Every row comes from one small tree of marks. The marks that hang from a mark follow it in brackets, in the order of their numbers. Every link used is in the known rows. Which tree was each row made from?
Known rows:
j545[j342[j169 j497]]: -16.1; 10.8; -37.2; -8.1; 21.0; 17.7; 15.8; 8.9; 5.0; -42.8; -12.5; 7.7; 0.5; -2.3; -21.9; 10.1; 1.1; 11.3; -16.8; -0.5; -8.1; -4.7; -21.2; -5.3; -24.7
j445[j342[j169[j321] j497[j663]] j545]: -17.5; -0.2; -90.1; -9.6; -24.1; 14.0; 3.9; -9.7; -12.5; 24.3; -4.9; -7.9; 10.0; -17.4; 5.1; -43.5; -23.9; 1.4; -45.8; 17.0; 12.6; -14.5; -30.8; 5.0; 6.8
j321[j497[j342[j545]]]: -28.7; -22.8; -42.4; -30.6; 9.2; 39.4; -12.8; -9.3; 3.8; -39.1; -24.8; -6.8; 1.4; -1.8; -18.1; -19.3; 7.1; 12.1; -15.9; 0.2; 9.9; -0.7; -11.5; 28.3; 7.0
j497[j342[j169[j321] j445[j545]] j663]: -6.3; 21.5; -79.0; -9.3; 1.7; 3.5; 0.2; 29.4; -5.1; -54.3; -16.6; -5.0; 8.9; -2.3; -4.7; -34.8; 0.2; 20.2; -47.1; -17.9; 12.3; 1.1; -17.5; 33.4; -13.6
j445[j169]: 23.9; -25.9; -3.6; -0.6; -10.3; 8.4; -11.2; -7.8; -1.2; -3.1; 0.7; 6.1; 0.9; -9.2; -4.1; -12.1; 15.9; -13.3; -7.9; 11.8; -2.5; 16.3; -11.2; 4.2; -11.5
j342[j169 j445]: -1.9; 5.1; 1.3; -12.2; -13.0; 10.9; 0.3; -5.4; 7.9; 7.2; -11.8; 3.0; 4.8; -4.9; -56.9; -35.7; -4.9; -8.0; -19.7; -8.0; 8.5; -10.2; -31.7; 12.9; -34.1
j497[j342[j169[j321 j445] j545] j663]: 0.9; 15.2; -59.5; -2.7; -0.4; -18.8; 0.7; 35.0; -7.6; -36.5; -12.9; 6.4; 9.4; -11.6; 0.8; -33.5; 10.2; 28.4; -51.1; -19.2; 5.2; 0.3; -7.3; 12.6; 8.8
j169[j342[j445 j497[j663] j545]]: -15.7; -7.7; -60.3; -12.7; 4.8; 18.9; 13.4; 17.5; -2.0; -59.5; -7.5; -13.6; 4.3; -3.0; -3.3; -4.3; -44.5; 24.8; -32.9; -12.1; 17.9; 9.7; -5.3; 2.7; 10.3
j497[j342[j545[j445]] j663]: -19.3; 11.1; -83.3; 7.8; 18.4; 19.1; -3.2; 41.5; -27.4; -40.7; -16.6; -12.8; 2.6; 1.6; 15.6; -25.7; 2.1; 17.1; -42.3; -21.0; -3.6; 3.2; -3.1; 23.9; 3.2
j342[j497 j545[j445[j169]]]: -33.3; -1.9; -55.1; 7.1; -27.7; 34.3; -11.0; -2.9; -31.8; 22.2; -16.9; -10.4; 4.2; -13.3; -12.2; -46.6; -24.7; -0.5; -33.2; 1.4; 5.2; 5.5; -14.4; -4.2; 11.5
j497[j663[j169[j342 j445]]]: 36.5; -43.7; -36.8; 22.2; 23.3; -30.3; 7.2; 36.9; -5.1; 1.1; 0.8; 12.3; 8.2; -7.0; 28.4; 16.4; 17.8; 9.0; -33.5; -19.1; 1.3; -7.4; 12.4; -17.3; 2.6
j169[j321 j342[j445[j545] j497]]: -4.6; 11.8; -41.0; -25.3; -20.1; -45.8; 10.0; 16.1; 1.4; -63.9; -8.5; -9.9; 10.6; -8.9; -3.5; 6.9; -38.7; 50.8; -23.6; -13.1; 38.0; 25.1; 3.0; -13.9; 3.9
j321[j497[j342[j169]]]: -14.9; -24.0; -31.5; -31.6; 17.8; 26.6; -12.5; -12.2; 5.3; -35.5; -26.5; 7.5; 1.4; -1.2; -23.0; -19.0; 24.4; 7.3; -16.4; -3.2; 7.9; -5.8; -13.5; 28.1; -11.4
j169[j321 j342[j445]]: 17.7; 15.5; -2.4; -22.3; -6.3; -70.9; 9.6; 28.1; 7.4; -57.8; -6.8; -5.8; 9.2; -6.5; -13.5; 20.3; -17.2; 54.0; -8.4; -21.1; 31.6; 24.5; 4.7; -14.2; -14.3
j663[j169 j497]: -9.7; -8.8; -22.0; 17.0; -2.0; 13.4; 12.4; -10.6; 36.7; 0.6; -3.7; 18.5; 5.3; -15.0; -6.0; 10.0; 19.6; -12.4; -1.9; 15.1; 19.8; 7.0; 5.1; -28.3; 2.4
j342[j445]: -10.4; 3.5; -15.6; -6.5; -4.6; 16.1; 0.1; 4.0; 4.0; -1.1; -10.4; -16.6; 2.6; 5.2; -27.4; -15.7; -24.2; 1.4; -10.1; -16.8; 13.4; 0.5; -15.2; 8.5; -23.6
j445[j169[j342[j497]] j545]: 8.8; -54.2; -43.8; -16.8; -29.4; 14.7; -5.2; -7.1; -9.8; -57.3; 7.8; 0.1; 2.1; -17.3; 2.2; -6.0; -8.3; -3.3; -36.9; 28.0; 6.3; 30.3; -13.2; -4.8; 16.5
j445[j169 j342[j497 j545]]: -7.3; -32.5; -72.3; -9.7; -15.3; 53.7; -2.2; -21.8; -4.3; 11.0; -5.5; -13.6; 4.0; -16.2; -10.8; -48.4; -21.2; -16.3; -31.2; 20.8; 8.3; 10.4; -37.2; 3.1; -8.1
j169[j445]: 15.2; -29.1; 3.4; 4.4; -5.7; -38.4; -2.7; 16.3; -9.2; 26.7; -4.1; 4.0; 2.8; -4.6; -0.7; -0.8; -4.9; 11.8; -30.2; -27.4; 6.5; 2.1; 4.2; -34.5; -1.4
j342[j169[j321 j445] j497]: 5.5; 12.3; -14.6; -3.0; -24.1; -44.0; 0.1; -5.4; -3.6; 28.5; -14.5; 23.7; 10.8; -16.8; -10.7; -32.1; -4.7; 21.1; -33.4; -17.5; 20.0; -6.6; -2.9; -26.1; -0.9
j497[j342[j545] j663]: -16.7; 10.2; -77.0; 1.0; 17.5; 30.6; 3.0; 29.2; -7.2; -59.4; -7.8; -9.8; 2.1; 1.7; 20.0; -20.7; -1.2; 13.4; -33.1; -8.9; -1.0; 3.8; -2.0; 30.1; 15.5

Write each row's tree:
-4.1; -0.4; -36.8; -16.3; 13.6; 5.4; 2.0; 21.4; 8.4; -39.7; -21.7; -14.3; 4.3; -0.8; -35.2; 14.7; -2.5; 24.8; -13.3; -13.1; 5.3; 10.5; -30.2; 5.7; -44.2 | j545[j342[j445[j169[j321[j497]]]]]
-0.5; -11.6; -48.3; -11.8; -34.0; 11.4; -16.9; 0.7; -3.3; 8.0; -14.9; -17.7; 10.2; -10.3; -19.7; -31.3; -18.1; 6.1; -30.1; -0.7; 18.9; 7.2; -27.7; 20.9; -10.9 | j342[j445[j169[j321[j497[j663]]] j545]]
-15.5; 15.4; -76.5; 5.3; 26.0; 14.1; 16.6; 31.0; 5.9; -36.3; -19.7; -13.0; 7.2; 4.0; -5.6; 15.0; -18.2; 25.2; -21.2; -22.6; 8.2; -1.7; -15.4; -1.2; -31.2 | j545[j342[j445 j497[j663[j169[j321]]]]]
10.3; 8.1; -13.0; -25.7; -21.3; -65.1; 8.2; 25.3; 3.8; -61.5; -3.2; -10.2; 10.0; -10.6; -14.4; 16.1; -22.8; 51.2; -17.6; -11.0; 31.5; 26.3; -0.3; -13.2; -2.2 | j169[j321 j342[j445[j545]]]
-15.8; -3.4; -82.7; 14.8; 9.6; 44.9; 5.2; 4.7; 0.5; 9.3; -17.1; -10.9; 8.2; 5.0; 7.4; -26.7; -31.3; -4.9; -28.3; -22.0; 19.7; -12.8; -6.1; 11.7; -12.7 | j342[j445 j497[j663[j169]]]
-26.6; 17.0; -51.0; -0.3; -18.2; 2.3; 13.9; 4.2; 43.2; -47.0; -15.2; 4.4; 12.1; -19.3; -27.4; -11.5; 6.6; 16.9; -16.2; 4.8; 42.0; 24.4; -2.7; -19.0; -0.5 | j663[j169[j321] j497[j342[j445 j545]]]
16.3; -36.2; -71.3; 15.0; 33.5; -2.5; 5.9; 40.1; -4.0; -45.6; -8.3; 6.9; 6.2; 0.5; 25.7; -4.8; 27.1; 7.2; -44.2; -25.7; 5.4; 3.4; 9.2; 0.3; -6.2 | j497[j342 j663[j169[j445]]]
6.2; -16.2; -71.7; 11.0; 5.5; -15.9; 4.9; 42.1; -1.5; -40.5; -8.4; 0.8; 12.1; -11.1; 14.0; -18.3; 16.9; 22.9; -46.4; -18.0; 12.8; 7.1; 4.6; -0.5; 13.3 | j497[j342[j545] j663[j169[j321 j445]]]
8.0; 15.9; -1.5; -14.5; -20.2; -80.8; 3.6; 35.5; -14.7; -37.2; -6.6; -3.7; 9.8; -18.3; -12.2; 11.6; -7.3; 56.9; -16.3; -11.0; 19.6; 23.7; 6.4; -23.2; 8.4 | j169[j321 j342[j545[j445]]]
-1.0; -15.4; 14.2; -7.7; -38.8; -12.1; -1.2; -1.1; -1.5; 27.1; -2.0; 12.7; 6.7; -24.4; -49.1; -40.6; 0.2; 0.2; -38.8; 3.9; -0.8; -9.4; -24.3; -16.3; 15.1 | j342[j169[j445] j545]
23.4; -31.4; -13.2; 1.0; -0.7; -46.5; 14.7; 12.3; 14.1; -38.7; 1.4; 15.8; 11.7; -15.5; 1.3; 18.7; 17.8; 20.5; -8.0; 2.1; 24.2; 14.7; 14.5; -29.6; 1.9 | j663[j169[j321 j342[j497]]]
-10.1; -34.5; -37.4; 15.9; -12.8; -6.7; 13.4; 7.2; 27.9; -0.1; -5.0; 14.3; 7.4; -21.2; -11.3; 15.8; 11.5; 0.1; -33.3; 4.1; 20.7; 10.8; -0.6; -54.1; 5.5 | j663[j169[j445[j545[j342]]] j497]
-32.5; -24.2; -86.8; -13.0; -17.8; 43.5; 5.5; -16.8; -12.0; 4.9; -0.9; -22.5; 2.8; -7.6; 5.5; -30.2; -38.6; -8.9; -36.7; 19.7; 12.6; -2.7; -25.9; -2.6; 9.6 | j445[j342[j497] j545]
-5.5; 12.4; -59.8; 12.4; 7.5; -22.7; -7.1; 21.8; -44.4; 60.3; -27.0; -4.8; 7.1; -6.5; -3.7; -36.1; -1.1; 12.3; -38.0; -26.6; 5.2; -12.6; -17.0; -9.1; -38.0 | j545[j445[j342[j169[j321] j497[j663]]]]
30.6; -48.8; -44.1; 20.2; 12.9; -26.0; 6.2; 35.2; -7.7; -2.0; 3.4; 8.9; 8.8; -9.8; 27.9; 13.5; 13.3; 6.7; -40.0; -12.4; 1.0; -5.9; 9.5; -17.2; 11.1 | j497[j663[j169[j342 j445[j545]]]]
30.3; -11.0; -40.3; 16.6; 15.2; -32.9; 7.8; 34.8; 2.0; -8.4; -2.5; 5.5; 12.0; -6.9; 21.6; 12.2; 12.9; 18.8; -18.5; -14.4; 10.4; -4.2; 9.1; -0.8; -3.4 | j497[j663[j169[j321 j342[j445]]]]
2.1; -38.4; -40.6; -9.9; -24.0; 21.7; -5.1; 5.0; -5.8; -43.1; 3.7; -7.6; 1.5; -15.2; -14.8; 2.0; 5.6; -5.7; -30.0; 29.3; -10.2; 21.3; -30.8; 0.0; -3.4 | j445[j169 j545[j342]]
-22.7; 45.2; -58.1; 11.7; -32.1; -11.9; -7.8; 10.6; -32.2; 51.2; -23.3; 7.3; 14.1; -23.2; -10.4; -59.9; -11.4; 20.7; -42.3; -7.6; 6.8; -19.0; -15.1; 4.7; 12.9 | j342[j169[j321] j497[j663] j545[j445]]
16.6; -55.4; -18.1; 1.1; -18.9; -51.9; -1.5; 16.5; 6.8; 14.6; -9.8; 8.6; 15.3; -21.8; -16.4; 7.6; 25.8; 19.9; -30.1; -4.9; 19.2; 1.0; -3.5; -36.4; 1.4 | j663[j169[j321[j497] j445[j545[j342]]]]
-12.1; -28.1; -46.5; -18.7; -24.8; 21.1; 3.9; -13.7; -7.1; 13.2; 3.2; -9.1; 4.1; -16.0; -25.0; -35.8; -10.4; -15.6; -37.8; 27.3; 1.8; -9.2; -40.3; 0.7; -3.6 | j445[j342[j169] j545]
-2.5; -25.9; -85.2; -14.9; -41.4; 13.2; -7.3; -18.6; -11.0; 9.0; -2.9; -15.3; 9.8; -22.4; 4.0; -41.1; -21.0; -0.5; -39.6; 27.8; 20.0; 18.1; -33.0; -3.1; 0.2 | j445[j169[j321] j342[j497] j545]
-3.8; -42.0; -70.5; 1.8; -12.3; -6.3; 0.3; 11.4; -20.9; 36.4; -5.5; -12.0; 5.8; -8.9; 15.3; -21.8; -31.3; 6.9; -60.2; -17.5; 11.9; -4.9; -12.2; -30.4; 7.3 | j169[j445[j342[j497[j663]] j545]]
10.5; -52.0; -57.2; -5.9; -1.2; -36.0; 8.0; 30.2; -20.4; -38.4; -0.9; 1.7; 4.9; -9.4; 27.8; 14.0; -30.3; 31.8; -63.6; -24.3; 15.4; 12.3; 11.7; -40.0; 23.8 | j169[j342[j497[j663]] j445[j545]]
-36.4; 46.9; -37.3; -12.8; -13.6; 13.2; 8.2; -6.9; 29.3; -48.9; -14.1; 9.6; 2.5; -14.3; -18.8; -17.1; -1.5; 17.5; -15.7; 8.6; 22.5; 18.1; -6.2; -3.9; 8.5 | j663[j497[j342[j169[j321] j545]]]
-13.4; -14.3; -24.1; -19.9; -9.3; 5.5; 3.3; 10.8; 0.7; -59.4; -8.7; 5.6; 2.3; -10.5; -36.3; -34.4; 8.5; 9.4; -42.4; -5.4; 6.0; 12.3; -16.6; -0.7; 1.4 | j497[j342[j169[j445] j545]]
